Each row comes from the steps of one walk. Every step used is in the known rows, and no mark comes twice. Write the walk behind each row, first mark first.
Known rows:
kazesos, nezop, tadel, tute, zoga: [ 0.01  0.34  0.27  0.21  0.16  0.16  0.24 -0.25 -0.22  0.21 -0.07  0.03
 -0.01 -0.16  0.22  0.28  0.02 -0.12  0.37  0.07  0.05  0.14]
tadel, nezop, zoga, tute: [-0.07  0.10 -0.08  0.01 -0.05  0.27  0.20  0.00  0.06  0.41  0.01  0.10
 -0.12 -0.13  0.15 -0.03 -0.13 -0.05 -0.26  0.08  0.06  0.16]
kazesos, nezop, zoga, tute, tadel: [ 0.03  0.38  0.13  0.12  0.08  0.28  0.18  0.21 -0.09  0.39  0.04  0.14
 -0.11 -0.12  0.08  0.03 -0.13  0.03  0.23  0.14 -0.03  0.22]
kazesos, nezop: [-0.01  0.23  0.19  0.07 -0.03 -0.02  0.06  0.08 -0.17  0.18  0.00 -0.01
 -0.06 -0.12  0.16  0.06 -0.01  0.01  0.15  0.00  0.01  0.04]
neteg, zenad, tadel, tute, zoga, nezop, kazesos: [ 0.23  0.05  0.28  0.36  0.14  0.22  0.27  0.12  0.10  0.83  0.13 -0.10
  0.08  0.10 -0.10  0.14  0.01 -0.27  0.30 -0.24 -0.08  0.02]
minug, zoga, tute, tadel, vigenup, neteg, zenad: [ 0.27  0.34  0.07 -0.24  0.27  0.07  0.25 -0.05  0.11 -0.17 -0.12  0.31
  0.16 -0.18 -0.16  0.34  0.03  0.03  0.03  0.21  0.06 -0.05]
kazesos, nezop, tadel, vigenup: [-0.04  0.40  0.22 -0.23  0.04  0.02  0.18 -0.28 -0.19 -0.08 -0.07  0.12
 -0.12 -0.10  0.30  0.25  0.13 -0.06  0.32  0.16  0.08  0.07]
zenad, tadel, vigenup: [-0.01  0.16  0.21 -0.25 -0.08  0.04  0.06 -0.07  0.14 -0.07  0.15 -0.04
  0.06 -0.03  0.12  0.24 -0.02 -0.13  0.10 -0.01  0.00 -0.02]
neteg, zenad, tadel, nezop, zoga, tute: [ 0.02  0.21  0.06  0.05 -0.08  0.30  0.22 -0.03  0.18  0.72  0.20  0.09
 -0.08 -0.10  0.00  0.03 -0.06 -0.07 -0.26 -0.21  0.04  0.05]
minug, zoga, nezop: [ 0.21 -0.07  0.01  0.01  0.05 -0.02  0.19 -0.01 -0.06  0.12 -0.10  0.22
  0.06  0.01  0.02 -0.03 -0.02 -0.14  0.19  0.06  0.05 -0.06]
neteg, zenad, tadel, nezop: [ 0.08  0.19  0.14  0.03 -0.06  0.09  0.13 -0.04  0.08  0.25  0.12  0.01
  0.01 -0.03 -0.05  0.10  0.05 -0.08 -0.32 -0.31 -0.01 -0.10]
tute, tadel, vigenup, neteg, zenad: [ 0.11  0.35  0.19 -0.17  0.24  0.11  0.15 -0.04  0.07 -0.37 -0.05  0.11
  0.05  0.01 -0.11  0.44  0.16 -0.04  0.14  0.11  0.05 -0.05]
zoga, tute: [ 0.03  0.05 -0.06 -0.02 -0.07  0.11 -0.02 -0.01  0.08  0.25  0.07 -0.07
  0.02 -0.09  0.05 -0.06 -0.14  0.13 -0.11  0.08  0.05  0.09]
tute, zoga: [ 0.16 -0.03 -0.03  0.07  0.17  0.14  0.05  0.04 -0.02  0.25 -0.05  0.05
  0.13 -0.03 -0.05 -0.04 -0.02 -0.14  0.04  0.05 -0.04  0.16]
zoga, nezop, tadel: [ 0.02  0.13  0.02  0.01  0.02  0.13  0.17 -0.37 -0.09  0.02 -0.06  0.03
 -0.10  0.15  0.10  0.06  0.09 -0.07  0.27  0.03  0.11  0.04]
nezop, tadel, vigenup: [-0.03  0.20  0.02 -0.29  0.08 -0.02  0.12 -0.35 -0.04 -0.23 -0.03  0.13
 -0.05  0.00  0.14  0.20  0.11 -0.09  0.18  0.16  0.08  0.02]
tadel, vigenup: [-0.05  0.05  0.06 -0.25  0.03  0.00  0.05 -0.05  0.04 -0.09 -0.04  0.05
 -0.02 -0.06  0.15  0.13  0.02 -0.07  0.10  0.15  0.06  0.02]
zenad, tadel, tute, zoga: [ 0.06  0.08  0.25  0.21  0.05  0.21  0.12 -0.06  0.11  0.22  0.14 -0.12
  0.15 -0.04  0.00  0.25 -0.12 -0.18  0.14 -0.11 -0.03  0.07]
zenad, tadel: [ 0.02  0.11  0.15  0.02 -0.12  0.02 -0.01 -0.03  0.07  0.02  0.16 -0.08
  0.03  0.03 -0.02  0.06 -0.03 -0.06 -0.01 -0.15 -0.02 -0.05]
kazesos, nezop, zoga, tute: [-0.06  0.19  0.10  0.08 -0.08  0.19  0.16  0.13 -0.07  0.63  0.06  0.07
 -0.18 -0.18  0.19 -0.04 -0.10  0.04  0.19  0.11  0.04  0.18]
neteg, zenad, tadel: [ 0.05  0.12  0.16  0.03 -0.06  0.04  0.04 -0.02  0.10  0.31  0.15 -0.05
  0.04  0.04 -0.16  0.06  0.04 -0.05 -0.01 -0.25 -0.04 -0.16]
vigenup, neteg, zenad, tadel, tute: [-0.01  0.19  0.33  0.16 -0.04  0.12  0.12 -0.15  0.15 -0.11  0.16 -0.17
  0.02 -0.03 -0.09  0.48  0.06  0.01  0.12 -0.27  0.06 -0.21]

Write each row's walk:
[ 0.07  0.30  0.18  0.05 -0.03  0.12  0.15 -0.19  0.08 -0.06  0.09 -0.08
  0.00 -0.05 -0.05  0.33  0.09 -0.07 -0.27 -0.28  0.04 -0.11] -> vigenup, neteg, zenad, tadel, nezop
[ 0.05  0.17  0.21 -0.22 -0.03  0.05  0.12 -0.06  0.14  0.19  0.13  0.02
  0.06  0.01 -0.03  0.23  0.08 -0.10  0.08 -0.12  0.02 -0.13] -> neteg, zenad, tadel, vigenup
[ 0.34  0.25 -0.08  0.10  0.23 -0.01  0.28  0.26 -0.01  0.14 -0.04  0.29
  0.12 -0.17 -0.06 -0.08 -0.09 -0.05 -0.44  0.07 -0.18  0.14] -> minug, zoga, tute, tadel, nezop, kazesos
[ 0.02  0.21 -0.04  0.06  0.12  0.26  0.13  0.11  0.09  0.25  0.08  0.12
 -0.04 -0.02 -0.10 -0.03 -0.14  0.01  0.09  0.17 -0.04  0.20] -> nezop, zoga, tute, tadel
[ 0.07  0.08  0.32  0.24  0.04  0.35  0.21 -0.06  0.10  0.39  0.11 -0.15
  0.13  0.07  0.09  0.26 -0.15 -0.28  0.33 -0.11  0.04  0.11] -> zenad, tadel, tute, zoga, nezop
[-0.08  0.15  0.15  0.12  0.01  0.08  0.16  0.15 -0.20  0.39  0.00  0.15
 -0.21 -0.08  0.14  0.02  0.03 -0.08  0.31  0.01  0.02  0.07] -> kazesos, nezop, zoga
[ 0.08  0.10  0.05  0.06  0.09  0.03  0.07 -0.11  0.03 -0.08 -0.03  0.00
 -0.04  0.00 -0.16  0.18  0.15  0.05  0.02 -0.09  0.07 -0.10] -> vigenup, neteg, zenad
[-0.10  0.11  0.16  0.11  0.00  0.20  0.19 -0.41 -0.05 -0.05 -0.03 -0.03
 -0.11  0.08  0.16  0.28  0.01 -0.10  0.36  0.03  0.14 -0.02] -> zoga, nezop, tadel, tute
[ 0.07  0.36 -0.02  0.01  0.04  0.27  0.12  0.02  0.07 -0.01 -0.01  0.02
  0.07 -0.10  0.05  0.07 -0.19  0.02 -0.39  0.09 -0.01  0.21] -> zoga, tute, tadel, nezop
[ 0.01  0.29  0.08  0.11 -0.07  0.32  0.27 -0.13  0.16  0.36  0.17  0.01
 -0.12 -0.09 -0.02  0.27  0.00 -0.04 -0.24 -0.19  0.08  0.04] -> vigenup, neteg, zenad, tadel, nezop, zoga, tute
[ 0.04  0.50  0.28 -0.19  0.14  0.03  0.26 -0.39 -0.20 -0.15 -0.09  0.10
 -0.13 -0.12  0.17  0.46  0.27 -0.02  0.34  0.08  0.14 -0.04] -> kazesos, nezop, tadel, vigenup, neteg, zenad
[-0.01  0.20  0.11 -0.25  0.03  0.16  0.21 -0.43 -0.07 -0.08 -0.09  0.07
 -0.12  0.09  0.23  0.23  0.11 -0.15  0.40  0.22  0.18  0.09] -> zoga, nezop, tadel, vigenup
[ 0.02  0.13  0.10  0.15  0.22  0.14  0.17 -0.35 -0.04  0.04 -0.04  0.06
  0.05 -0.03  0.04  0.24  0.02 -0.13  0.23  0.06  0.06  0.11] -> nezop, tadel, tute, zoga
[ 0.15 -0.04 -0.10 -0.08  0.00 -0.02  0.10  0.02  0.05  0.21 -0.05  0.19
  0.14 -0.18 -0.03 -0.09 -0.11  0.07 -0.11  0.13  0.00 -0.03] -> minug, zoga, tute
[ 0.19  0.14  0.01  0.08  0.18  0.25  0.19 -0.37 -0.10  0.28 -0.11  0.03
  0.00  0.12  0.03 -0.03  0.09 -0.26  0.33  0.11  0.08  0.21] -> tute, zoga, nezop, tadel
[ 0.01  0.23  0.23 -0.22 -0.04  0.06  0.08 -0.16  0.14 -0.39  0.13 -0.09
  0.04 -0.03  0.12  0.45  0.06 -0.08  0.14  0.00  0.07 -0.01] -> zenad, tadel, vigenup, neteg
[ 0.03  0.13  0.11 -0.23  0.13  0.07  0.11 -0.14  0.03 -0.16 -0.04  0.04
 -0.02 -0.03 -0.02  0.33  0.18 -0.02  0.10  0.06  0.11 -0.09] -> tadel, vigenup, neteg, zenad
[ 0.25  0.28 -0.06 -0.02  0.15  0.12  0.24  0.05  0.02 -0.05 -0.09  0.29
  0.20 -0.21 -0.03  0.04 -0.17 -0.02 -0.42  0.11 -0.04  0.09] -> minug, zoga, tute, tadel, nezop
[ 0.24  0.22  0.10 -0.24  0.21  0.03  0.39 -0.53 -0.06 -0.21 -0.18  0.33
 -0.01  0.01  0.02  0.38  0.25 -0.14  0.37  0.14  0.22 -0.16] -> minug, zoga, nezop, tadel, vigenup, neteg, zenad
[ 0.03 -0.04  0.10  0.20  0.18  0.19  0.12  0.00  0.03  0.20 -0.02 -0.01
  0.12 -0.06  0.02  0.17 -0.08 -0.13  0.12  0.02 -0.01  0.10] -> tadel, tute, zoga
[-0.03  0.18  0.10  0.07 -0.10  0.16  0.20 -0.03  0.08  0.21  0.15  0.08
 -0.12 -0.02  0.10  0.09 -0.02 -0.21 -0.17 -0.15  0.00  0.03] -> zenad, tadel, nezop, zoga
[ 0.04  0.26  0.13  0.13  0.02  0.19  0.25 -0.10  0.10  0.12  0.14  0.08
 -0.13  0.01 -0.05  0.32  0.13 -0.15 -0.12 -0.28  0.06 -0.07] -> vigenup, neteg, zenad, tadel, nezop, zoga
[ 0.11  0.42  0.14 -0.20  0.20  0.26  0.14 -0.07  0.15 -0.14  0.02  0.02
  0.08 -0.09 -0.09  0.36  0.01  0.07  0.05  0.19  0.06  0.09] -> zoga, tute, tadel, vigenup, neteg, zenad
[-0.07 -0.01 -0.09  0.03 -0.03  0.19  0.09  0.04  0.08  0.47  0.06  0.07
 -0.10 -0.07  0.05 -0.08 -0.12  0.05  0.04  0.11  0.05  0.11] -> nezop, zoga, tute
[ 0.00  0.27  0.00  0.09  0.19  0.20  0.21  0.10  0.01 -0.04 -0.02  0.21
 -0.10 -0.01 -0.01  0.10 -0.02 -0.17 -0.13  0.02 -0.02  0.12] -> tute, tadel, nezop, zoga
[ 0.19  0.31 -0.05  0.13  0.16  0.13  0.13  0.24  0.00  0.19  0.03  0.01
  0.04 -0.08  0.02 -0.06 -0.09  0.00 -0.38  0.05 -0.13  0.25] -> zoga, tute, tadel, nezop, kazesos
[ 0.25  0.20 -0.03 -0.04  0.15  0.06  0.17  0.08  0.06  0.00 -0.03  0.23
  0.19 -0.14 -0.15 -0.03 -0.15  0.04 -0.08  0.19 -0.06  0.04] -> minug, zoga, tute, tadel
[ 0.06  0.35  0.18 -0.20  0.20  0.13  0.09 -0.08  0.05 -0.65 -0.04  0.05
  0.05  0.01  0.02  0.43  0.07 -0.07  0.18  0.19  0.02  0.10] -> tute, tadel, vigenup, neteg
[ 0.03  0.34  0.09 -0.16  0.24  0.33  0.24 -0.03  0.14  0.08  0.02  0.18
 -0.05 -0.08 -0.09  0.35  0.04  0.01  0.21  0.21  0.09  0.09] -> nezop, zoga, tute, tadel, vigenup, neteg, zenad
